Each row was made from one path, in order. Every step used is in the known rows, and no mark comes twice. Write each row's path.
In the rows, 128 means zero.
Known rows
likef/marof/losil/zomo: [121 131 143 149 183 159 121  68 193 124 133 133 103 142 147 138 120  92
 140 119  86 191 105  93 104  89 128 167 105 157 147]
pazu/losil: [119 155 129 162 139 156 135 131 196 152 133 117 150 165 149 136 135  43
 115 160 125 107 144 153 135 138 130 143  89 137 139]
gusafig/sabo/zomo/mepe/vipi/marof: [140 175 109 149 142  89 132 125  95 115 136 145 102 145 136 103 142 100
 125 106 146 126  29 124 164 119 132 117 165 123  95]
losil/pazu: [103  92 126 143 141 167 127 121 193 126 169 115 149 113 149 158 123  59
 123 150 144 107 109 139 144 143 150 119 133  65 105]
zomo/sabo/gusafig: [112 106 101 113 125 110 146 157 105 118  99 121 164  97 118 140 142 157
 125 127 145 133 128 139 136 172 156 111  69 138 127]
likef/marof/vipi/gusafig: [136 124 127  91 181 125 145 132  92 118 125 124 126 167 106 117 108 206
 127 135 108 119 111 149 116 121  79 121 142 100 117]
mepe/vipi/gusafig/sabo/zomo: [133 117 105 114  75 137 150 116 114 118 134 149 148 175  85 113 142 124
 134 133 141 120  80 166 116 169 117 101 104  68  83]
pazu/losil/marof/vipi: [149 126 153 175  96 145 135 138 125 175 104 109 147 137 152 101 119 165
 132 162 136  61 120 173 133 107  96 148 141 144 182]
vipi/gusafig/sabo: [115 150 137  86 137 167 134 149 116 117 152 167 161 161  71 143 111 109
 118 153 144 125 170 134  89 184 129 114  82  77 118]
mepe/vipi: [125 101 109 132 101 160 132 127 176 134 112 111 105 128 171 114 138 115
 110 137 136  96  66 190 167 138 114 117  97 101  95]
sabo/gusafig/vipi/marof/likef: [124 116 130  91  78  75  86 151 122 114 119 102 161  45  77 159 133 166
 104 129 120  83 237 103 146  97 165 107 136 150 137]
pazu/losil/marof/vipi/gusafig: [148 132 160 155  98 126 140 139  99 169 112 120 152 154 110  99 118 208
 147 157 132  60 159 188 114 132  78 136 138 108 181]
pazu/losil/marof/likef/menob: [123 182 147 135  82  99 106 131 157 174 147 126 117 146 140 133 123 118
 114 154 125  79 209 129 155 130 150 168 124 194 158]
vipi/gusafig: [107 122 128 117 142 131 134 126 151 121 146 124 126 142 105 133 122  95
 124 144 123 110 173 159 124 149 117 116  97  66 114]
mepe/zomo/sabo/gusafig/vipi/marof: [129 121 116  94 112  70 112 126  77 135 114 116 164  63  99 135 164 236
 134  88 143 175 103 125 137  96 168 105 127 168 140]
menob/likef/marof/vipi/gusafig/sabo: [156 128 134  37 150 148 148 169  33 113 114 164 133 191  82 137 106 208
 131 128 125 158 155 129  68 141  81 124 154 164 119]
mepe/zomo/sabo: [119 104 116 109 133 119 126 122 134 149 146 116 131 117 152 116 157 129
 133 115 144 162  61 121 130 135 156 122 121 144 111]
losil/zomo/sabo: [113  86 110 140 138 191 131  95 176 125 139 108 138 111 138 144 145 131
 128 118 115 166  90  78 133 157 155 137  90  98 138]
menob/likef: [121  94 118 119 124 139 127 141 149 129 124 105  98 136 157 142 133  63
 109 137 124 136 180 142 121 109 129 133 125 153 107]
likef/marof/vipi/gusafig/sabo: [143 157 140  58 173 162 149 152  62 114 128 170 163 182  73 125  99 212
 126 141 128 136 109 131  87 163  86 119 132 106 121]
marof/vipi/gusafig/sabo: [138 121 140  92 105 175 151 167  70 116 132 168 174 160  79 130  99 161
 127 153 146 101 140 137  88 176 100 106 122  74 129]
marof/losil/zomo/sabo: [119  99 134 169 101 186 130  98 167 127 126 136 132 108 152 137 137 104
 152 117 122 189 121  74  97 161 147 154 108 129 153]
zomo/sabo/gusafig/vipi/marof: [125 119 106 109 114 108 120 139  89 119  98 121 175  61  94 143 150 231
 121 109 140 151 161 126 136 136 154 108 114 133 140]
losil/zomo/mepe/vipi: [133 103 102 161 181 165 140  95 180 115 129 103  76 148 182 131 136  93
 129 106 113 128  20 111 178 112 127 127 100 122 128]
vipi/gusafig/sabo/zomo/mepe: [122 156 116 123 209  98 158 116  86 101 168 156 141 193  79 138 121  40
 138 126 140 144 124  96 109 143 141 106 128 102  97]
menob/likef/marof: [128 118 116  85 200 119 124 129 140 128 120 110  83 160 150 141 132 112
 109 123 103 168 144 140 118  86 111 145 135 195 101]
pazu/losil/zomo/sabo/gusafig: [124 126 105 150 116 158 149 126 168 128  98 113 183 136 111 162 155 151
 146 127 119 155 119 106 134 171 162 135  39 154 187]
gusafig/vipi/marof/losil: [127 142 152 161 101 134 103 112 145 134 131 140 135  80 134 127 122  95
 125 127 124 151 203 125 100  84 126 138 165 128 135]
mepe/zomo: [109 109 131 125 149 105 119 107 166 146 155 107 114 128 156 122 140  71
 119 132 125 140  72 142 140  82 147 125 116 138 115]
zomo/mepe/vipi/gusafig/sabo: [143 161 121  84 177 146 150 161  88 113 130 169 120 188 110 122 119 130
 128 123 159 115  82 150 128 191 109 100  95 110 105]
gusafig/sabo/zomo/mepe/vipi: [141 137  95 136 163 127 161 120 114 114 132 142 118 179 147 114 137  48
 125 120 150 127  13 121 148 136 135 112 124 142  83]

Which path is each row?
[119 131 152 136 181 144 127 114 176 127 152 140 133 136 149 145 113  77
 148 133 133 156 110 128 105 120 129 146 161 130 114]
likef/marof/losil/pazu
[149  98 118  91 160 128 141 145  94 125 101 108  96 160 159 126 117 163
 116 124 109 143 120 137 115  82  88 138 177 185 112]
menob/likef/marof/vipi
[114 110 112 102 121  76 137 142  99 132 113 115 150  96 123 130 158 165
 139 111 148 157  71 143 136 136 169 104  77 172 130]
mepe/zomo/sabo/gusafig
[142 130 121 127 172 106 177 135  44 100 152 151 155 193  91 122 106  89
 144 131 142 120  91  92 100 134 112 104 167 102 109]
marof/vipi/gusafig/sabo/zomo/mepe
[132 132 112 119 190 110 145 135 118 117 127 125  84 170 147 109 131 123
 133 116 138 104  86 171 161 154 101 103 116  97 101]
zomo/mepe/vipi/gusafig
[133 117 112  76  68  81  92 165  91 116 106 111 176  37  75 153 149 227
 117 112 138 110 217  78 140 148 175 108 142 170 134]
zomo/sabo/gusafig/vipi/marof/likef
[114 127 113 132 122 146 143 107 140 121 156 138 162 151 106 138 130  32
 112 153 136 141  97 108 109 127 153 125 110 101  91]
gusafig/sabo/zomo
[130  93 131 128 108 140 146 144 100 121 128 123 146 144 114 117 107 147
 128 146 126  89 142 157 114 140  93 109 141  54 127]
marof/vipi/gusafig
[132 116  91 152 167  72 161 102 119 112 134 108  89 179 138 105 145  91
 143 106 127 113  65 157 161 121 110 101 138  88  81]
sabo/zomo/mepe/vipi/gusafig
[127 191 120 125 119  62 104 156 111 122 144 133  48 129 176 115 124 129
 105  98 127  94 123 106 205 136 141 130 183 168 105]
zomo/mepe/vipi/marof/likef/menob
[130  82 117 142 100 164 141  95 130 111  95 132 186  86 110 167 141 160
 152 100 122 198 154  78  89 130 164 132  72 163 166]
marof/losil/zomo/sabo/gusafig/vipi
[156 164 168 123  92 161 144 160  64 163 115 164 183 169  75 111 108 217
 145 166 152  71 157 165  82 172  89 134 123 110 185]
pazu/losil/marof/vipi/gusafig/sabo
[102 144 119 109 104 112 111 135 157 126 167 128 113 133 145 150 112  57
  93 142 117 108 195  97 153 138 163 142 120 145 101]
marof/likef/menob
[121 128 127 134 135 143 102 108 151 132 142 117 139  88 128 138 132 129
 100 128 119 130 163 128 140  84 136 127 144 103 121]
gusafig/vipi/marof
[125 101 104 127 111 145 116 100 118 110 105 111 174  59  86 161 151 234
 130  93 112 179 142  83 140 120 168 120  96 121 167]
losil/zomo/sabo/gusafig/vipi/marof
[135 156 118 152 165  96 118 141 130 125 122 116  62 116 177 100 135 126
 116 107 137 103  54 153 191 120 114 116 159 118 113]
zomo/mepe/vipi/marof
[128 152 150 168 128 133 120 120 171 176 122 110 135 136 143 115 131 112
 123 161 132  83 149 167 138 113 122 156 102 146 167]
pazu/losil/marof
[132 141 157 134  93 108  94 141 176 175 130 101 134 114 124 121 134 117
 123 167 130  45 207 128 142 127 140 156 127 185 157]
pazu/losil/marof/likef
[144 120 161  98  93 145 135 149  46 144 125 162 161 132  74 107 100 225
 135 154 153  79 143 149  90 155  90 122 138  78 156]
losil/marof/vipi/gusafig/sabo
[133 147 151 174  44 117 104 138 154 138 102 140  86  89 167  85 134 130
 137 123 134 118 118 181 138 128 105 135 158 107 126]
mepe/vipi/marof/losil
[133 135 140 108 158 111 124 126 131 129 110 135  77 153 160 132 124  80
 134 121 109 193 178 138  83  86 112 161 148 223 115]
menob/likef/marof/losil
[125  85  93  96 137 143 146 133 102 117  99 118 189  94 105 158 144 182
 116 118 143 150 151 120 124 151 160 106  75 157 123]
zomo/sabo/gusafig/vipi
[140 148 127 121 118  77  91 163 130 123 127 108  63  93 160 104 137 131
 117 113 136  65 122 106 194 129 134 118 189 155 108]
zomo/mepe/vipi/marof/likef
[135 115 124 110 183 142 142 131 117 128 120 114 126 147 150 117 111 162
 110 138 111 122  67 137 134  97  96 135 152 133 115]
likef/marof/vipi
[122 115 142 171  84 124 108  91 147 109 106 125 153  61 100 157 126 144
 144 105  98 173 187 106 111  62 152 137 109 130 183]
sabo/gusafig/vipi/marof/losil/zomo
[140 123 133 177  33 161 109 107 147 133 100 142  99  77 159  99 155 199
 160  92 124 176  80 110 129 161 121 146 146 106 150]
mepe/vipi/marof/losil/zomo/sabo
[114 159 163 177  82 108  99 132 154 134 129 140 104  81 149 109 120  73
 133 135 125 135 182 136 114 105 126 147 161 105 142]
vipi/marof/losil
[114 143 157 196  92 145  97  92 183 124 140 128 101  84 140 125 122  84
 143 120  96 165 157  99 119  96 134 158 139  88 170]
vipi/marof/losil/zomo
[120 154 107 138 209 116 156 112 113 111 160 145 136 174 124 135 125   4
 118 132 140 142  74  85 124 118 156 121 127 141  93]
gusafig/sabo/zomo/mepe
[134  83 150 148 104 131 130 128 103 155 114 107 122  97 151  99 108 180
 123 152 135  69 104 164 136  93 101 135 157 103 147]
losil/marof/vipi
[114 159 124 105  87 113  89 122 136 130 167 131 126  94 123 154 118 130
  88 119 113 123 231  80 158 100 162 139 164 145 114]
gusafig/vipi/marof/likef/menob
[134 121 130 184 145 154 139  94 173 118 118 127  75 145 194 120 127  58
 152 102 120 153  55 112 141 115 124 142 113 147 143]
marof/losil/zomo/mepe/vipi
[147 100 125  73 165 117 143 146  67 116 110 118 100 176 115 126 117 205
 133 120 107 147 161 151 100 104  71 126 174 155 115]
menob/likef/marof/vipi/gusafig
[113 137 164 182  84 125 102 129 171 131 159 146 129  74 146 133 118  75
 151 134 146 127 159 133 123 130 141 135 191  78 136]
vipi/marof/losil/pazu
[121 154 145 131 184 124 124 112 157 131 126 142 106 145 155 122 118  86
 130 134 110 164 131 136 101 109 118 156 127 171 118]
likef/marof/losil
[113 133 144 117  76  86  74 152 161 129 149 105 109  68 120 126 128 105
 108 143 118  71 206  99 155 124 150 130 164 119 118]
vipi/marof/likef
[138 126 137 169 150 138 140  97 143 110 123 140  80 162 150 119 126 104
 169  95 116 150  95 125 126 137 104 129 114 110 146]
marof/losil/zomo/mepe/vipi/gusafig
